What can hang from each mark
T: Q
V: Q
Q: F H L T V
N: Q
C: U
U: C Q
H: Q
F: Q

Every row comes from one small tree of marks. The marks that hang from a mark follow it in brackets, in alphabetical order. Every link used is in the known rows. Which tree was each row made from?
Known rows
F(Q): [ 0.991  0.974 -0.424 -1.038  1.015  0.233 -0.352  1.057 -0.340  0.121
 -0.382 -1.815  0.732 -2.477  1.104 -0.346  1.204  0.372  1.454 -0.035
  1.075  0.278 -0.668]
C(U(Q)): [ 1.396  0.562  0.520  2.161  1.718  2.313 -2.041  0.528 -0.875 -2.032
 -1.628 -0.073 -2.748 -0.602 -0.004  1.368 -0.667 -2.064 -0.066  0.177
  0.966 -1.469  0.273]
U(Q): [ 1.538 -0.120 -0.768 -0.115  0.203  1.672 -1.751  1.386  0.305 -1.258
 -1.404  0.494 -0.501 -0.978 -0.904  0.039  0.992 -0.900  0.977 -0.286
  1.872 -1.787 -0.061]
Q(F H T V): [ 1.628 -0.452 -0.009  0.941 -1.832 -0.712  3.389  0.356  2.869  0.944
  3.724 -2.261  1.747 -0.789  0.275 -0.353 -1.326  2.416  1.492  1.450
  0.628  3.350 -3.818]
H(Q(F L T V)): [ 4.831 -3.590  0.685  4.228 -1.380 -1.774  3.951 -0.109  1.105  4.219
 -0.060  0.096  3.526 -0.146 -1.508  1.717 -3.576  1.068  2.884 -0.655
  2.337  4.743 -6.091]
H(Q): [ 0.835 -1.235  1.046  1.400 -0.089 -1.405 -0.109 -0.566 -0.227  1.179
 -1.619  1.375  0.116  0.034 -1.805  1.385 -0.855  0.252  0.118  0.432
  0.185  0.991 -2.264]
C(U(Q(F T))): [ 3.096  0.264 -0.792  3.694  1.720  2.537  0.665  0.596 -0.374  1.409
 -0.003  0.733 -0.011 -1.497  0.581  1.402 -1.979 -2.091  2.617  1.109
  1.269  2.038 -3.217]
F(Q(H L T V)): [ 3.701 -0.602  0.729  1.157 -1.268  0.550  1.277  1.255  1.326  0.486
  3.714 -4.775  3.211 -2.707  0.100 -0.194 -0.733  2.381  2.345 -0.625
  3.212  3.149 -3.322]
C(U): [-0.307  0.624  1.770  2.488  1.321  0.611  0.040 -1.023 -1.220 -1.111
 -0.433 -0.259 -2.239  0.081  1.028  1.290 -1.452 -0.826 -0.572  0.915
 -0.557  0.644  0.553]
N(Q(H L T)): [ 2.214 -1.293  1.883  0.772  0.155  0.879  0.799  0.742 -1.159 -1.560
  3.647 -2.942  2.974 -0.850  0.567  1.325 -0.945  0.331  2.862 -0.939
 -0.521  4.948 -4.108]
V(Q(F H L T)): [ 1.998  0.548  1.157  2.743  0.446 -1.232  0.350  0.867 -1.243  3.004
  4.608 -2.944  4.775 -0.775 -2.342  1.518 -0.301 -2.931  5.809 -0.414
  0.349  4.742 -2.595]
V(Q(F L T)): [ 3.107 -0.951  0.474  3.413  0.825  0.399  1.436  0.669 -1.427  4.917
  2.640 -0.490  5.730 -0.572 -1.584  1.390 -0.165 -3.483  6.096 -1.617
  0.587  3.478 -2.096]
C(U(Q(H L T))): [ 3.218  0.082  0.936  3.955  0.590  1.928 -1.798  1.286 -1.153 -0.664
  2.173 -3.062  0.662 -1.512 -0.295  1.862 -1.629 -1.732  2.201  0.168
  1.225  2.052 -3.403]
U(C Q): [ 1.857 -2.104 -1.870 -0.163 -0.379  0.265 -3.431  1.175  0.794 -2.546
 -1.684  0.405 -1.174 -0.513 -0.401  1.078  0.564  0.519  1.485  0.642
  3.558 -3.178  1.393]
N(Q(F L T V)): [ 4.291 -3.129  1.593  2.115 -0.129  0.514  4.381 -0.014  0.218  0.307
  1.654 -1.205  3.518 -0.300  0.943  0.240 -2.732  1.273  3.469 -1.878
  1.132  4.897 -4.057]
N(Q(H)): [-0.684  0.757  2.097 -1.613  0.914  0.207 -0.033 -0.090 -0.508 -5.020
  1.823 -2.518 -0.647 -0.548 -0.525  0.950  0.103  1.244  0.836  0.837
 -1.794  2.553 -1.089]
Q(F V): [ 1.032 -0.181 -0.585  0.718 -0.766 -1.297  2.665 -0.203  2.135  0.233
 -0.125 -0.621 -0.258  0.114 -0.441 -0.521 -1.062  1.727  0.492  0.124
  0.649  0.830 -0.655]
T(Q(F)): [ 0.490  1.081  0.627  1.636  0.431  0.499  1.928  0.693 -1.129 -0.101
  0.790 -1.635  0.479  0.494  1.395 -0.748  0.940  1.364  2.578  0.472
 -1.976  1.820 -0.638]
Q(H T): [ 0.511 -0.442  0.356  0.676 -1.429  0.858  0.238  0.707  1.016  0.653
  3.915 -1.375  1.808 -1.137  0.798  0.170 -0.036  1.170  0.572  1.270
  0.242  2.520 -2.961]
F(Q(L V)): [ 3.102 -0.491  0.710  0.562 -0.068 -0.497  1.156  0.748  0.084  0.450
 -0.286 -3.302  1.548 -1.628  0.080 -0.564 -0.415  1.932  1.926 -1.902
  3.322  0.926 -0.691]

Write each row's tree
[ 1.530 -1.011  0.649  1.294 -2.252  0.811  2.078  0.204  2.986 -0.053
  4.007 -1.155  1.248 -0.710 -0.037 -0.680 -1.641  3.001 -0.510  0.412
  1.937  1.316 -2.532] : Q(H T V)
[ 2.639 -2.306 -1.100  0.602 -0.052 -0.793 -3.222  1.216 -0.996 -1.569
 -1.713 -1.210  0.240 -0.001 -0.593  1.411  0.208 -0.495  3.169 -0.708
  3.811 -1.901  0.986] : U(C Q(L))
[ 0.937  1.005  0.656  2.121  0.752 -0.024  0.552  0.629  0.312  2.440
  4.484 -1.423  3.464 -1.042 -1.186  0.758  0.415 -2.107  4.315  0.670
 -0.201  3.176 -2.302] : V(Q(F H T))
[ 3.454 -4.011  0.838  3.599 -1.979  0.550  2.549 -0.353  2.478  2.611
 -0.022  2.568  1.515 -0.486 -1.095  0.641 -2.608  2.360 -0.685 -0.560
  2.865  1.028 -4.642] : H(Q(T V))
[ 2.009  0.881  2.311  1.944 -1.147 -1.243  2.555  0.739 -0.441 -1.595
  2.911 -5.773  1.367  0.710  0.221 -0.593 -0.089  3.201  3.178 -0.435
 -1.083  3.285 -1.278] : T(Q(F H L V))
[ 1.707  0.705  0.937  2.348  1.831 -1.943  0.159  0.043 -1.983  3.169
  0.412 -1.273  3.119 -0.052 -2.125  1.172  0.642 -3.718  5.557 -1.918
  0.123  2.077  0.473] : V(Q(F L))
[ 2.605 -0.530  0.220  1.899 -1.807 -1.213  3.012  0.738  1.473  1.683
  3.963 -3.785  3.018 -0.478 -0.114 -0.142 -1.769  1.807  3.114  0.309
  0.758  4.897 -4.148] : Q(F H L T V)
[ 3.294 -2.272 -1.096  1.390 -1.499 -0.120 -2.967  1.739  0.469 -1.260
  2.246 -2.716  2.029 -1.322 -0.307  1.177 -0.123  0.243  3.743  0.761
  3.776  0.180 -2.194] : U(C Q(H L T))
[ 0.802  1.776  1.909  1.223  0.269 -1.318  0.891  1.238 -2.119 -0.792
  3.325 -5.596  1.990  0.612  0.248 -0.208  1.380  1.232  4.887  0.287
 -3.014  4.435 -1.467] : T(Q(F H L))
[ 0.720  1.167  2.501  1.724 -0.181 -0.005 -0.267  0.975 -2.379 -2.441
  3.535 -5.370  1.308  0.255  0.154 -0.456  0.970  1.483  2.607 -0.558
 -1.488  2.285 -0.846] : T(Q(H L))
[ 3.091 -2.354  0.274  1.339 -0.250  1.265  4.568 -0.213  1.739 -0.105
  1.213 -0.047  1.682 -0.844  1.379 -0.055 -2.296  2.161  1.766 -0.653
  0.746  3.517 -3.426] : N(Q(F T V))
[ 2.438 -1.093  1.246  0.718  0.573 -1.123  3.424 -0.706 -0.206 -1.455
 -0.620 -2.359  1.016  0.574 -0.338  0.432 -1.993  1.177  3.190 -1.897
  0.270  3.775 -1.316] : N(Q(F L V))
[ 1.725 -0.200 -1.395 -0.771  0.215 -2.766 -2.317  1.330 -0.610 -2.076
  0.260 -4.579  0.246 -0.511 -1.618  1.748  0.565 -0.250  4.924  1.807
  2.059  1.781 -0.419] : U(C Q(F H L))
[ 2.342 -0.183  2.578  2.970  0.283  0.469 -0.771  0.870 -0.996  2.047
  4.830 -1.655  4.439 -0.898 -2.092  1.066  0.265 -2.520  4.340 -1.327
  1.378  2.495 -2.012] : V(Q(H L T))
[ 0.358  1.791  0.473 -0.427  0.343 -3.208  0.626  0.426 -1.056 -0.008
  1.990 -4.722  2.086  0.173 -1.560  0.879  0.383 -0.520  3.740  0.851
 -2.030  5.323 -1.416] : Q(F H L)
[ 1.390 -0.147  1.363  2.382 -0.741  0.862  3.111  0.130  0.327 -0.391
  1.043 -1.414  0.014  0.275  1.008 -1.493 -0.182  3.197  1.330 -0.387
 -0.171  0.940 -0.534] : T(Q(F V))
[ 3.126 -3.554 -1.172  1.213 -2.816  0.995 -1.398  1.379  3.458 -2.176
  2.329 -0.731 -0.583 -1.038  0.098  0.331 -0.907  3.367  0.621  1.443
  5.435 -2.406 -1.335] : U(C Q(H T V))
[ 2.147  0.987  0.986 -0.464 -0.635 -1.592  0.462  1.262  0.350 -1.894
  1.303 -5.951  1.324 -1.623 -0.684 -0.353  0.081  2.477  1.602 -0.452
  2.541  2.296 -0.698] : F(Q(H L V))
[ 0.877 -0.101  1.455  2.117  0.278  1.697 -0.905  0.780  0.247  1.578
  4.750 -0.641  2.868 -1.222 -1.885  0.606  0.468 -1.623  2.433 -0.097
  1.048  0.982 -1.711] : V(Q(H T))
[ 4.932 -4.307  1.596  4.387 -2.110 -0.221  2.543 -0.391  0.839  3.176
  0.106  1.088  3.080 -0.127 -1.407  1.577 -2.985  1.551  1.147 -1.452
  3.033  2.385 -5.025] : H(Q(L T V))
[ 0.559  0.599  1.269 -1.544  0.087 -0.998  2.717 -0.372  1.230 -3.644
  1.344 -3.043 -0.713  0.251 -0.552 -0.240 -1.058  2.543  1.227  0.470
 -1.216  3.701 -1.574] : N(Q(F H V))
[ 5.174 -3.368 -0.359  3.282 -1.987  1.828  0.735  1.528  1.574  1.596
  0.581  0.538  2.486 -1.407 -0.246 -0.077 -1.580  0.505  1.694 -2.332
  5.239 -0.781 -2.419] : U(Q(L T V))
[ 1.616  0.940  1.015  0.092 -0.816 -3.651  2.073  0.225  1.037 -0.621
  1.941 -4.797  1.347  0.767 -1.731 -0.125 -1.222  1.372  2.128  0.161
 -0.105  4.063 -1.350] : Q(F H L V)
[ 0.723  1.201  0.218 -1.639 -0.988 -0.316  0.334  0.869  1.926 -2.534
  1.729 -4.125 -0.215 -1.853  0.295 -1.036  0.104  3.247 -0.024  0.611
  2.286  0.598 -0.429] : F(Q(H V))
[ 2.970 -1.896  1.457  4.280  0.266  0.992 -0.148  0.204 -1.254  3.929
  2.556  0.220  4.546 -0.787 -1.315  1.129 -0.338 -3.341  4.006 -2.502
  2.391  1.170 -1.352] : V(Q(L T))
[ 3.246 -1.850 -0.731  1.105 -1.064  2.040  2.064  0.908  1.848  1.563
  1.385 -0.755  2.408 -2.897  1.963 -0.769 -1.017  2.726  0.370 -0.764
  4.445  0.301 -2.816] : F(Q(T V))
[ 3.936 -0.860  2.040  3.701  0.438  0.913 -0.135  0.184 -0.537 -0.974
 -1.899 -1.193 -1.549  0.086 -0.947  0.728 -2.387 -0.575  0.644 -1.547
  3.129 -1.292  0.096] : C(U(Q(L V)))
[ 1.903  0.317  2.006 -0.672  0.345 -2.370  2.882 -0.244  0.077 -3.126
  1.355 -4.645  0.571  0.390 -0.844  0.520 -1.222  2.169  2.851 -1.038
 -1.055  5.285 -2.012] : N(Q(F H L V))
[ 3.091 -3.230 -1.978  1.163 -1.279  1.794 -2.155  1.352  1.243 -0.282
  0.113  1.581  0.958 -1.589  0.849  0.920 -0.173  0.263  1.853  0.764
  4.588 -2.292 -1.085] : U(C Q(T))
[ 3.145 -1.218  1.143  3.493 -0.658  2.467 -0.278  0.764  1.929 -1.810
  1.983 -1.227 -1.474 -1.230  0.157  0.481 -2.534  1.558 -0.593  1.000
  3.383 -0.212 -2.917] : C(U(Q(H T V)))
[ 2.440  0.475  0.522  0.707 -0.062  0.606 -0.237  1.641 -0.633  1.104
  3.626 -4.693  4.222 -3.085  0.802  0.319  0.684  0.361  3.857 -0.195
  1.564  4.616 -3.895] : F(Q(H L T))
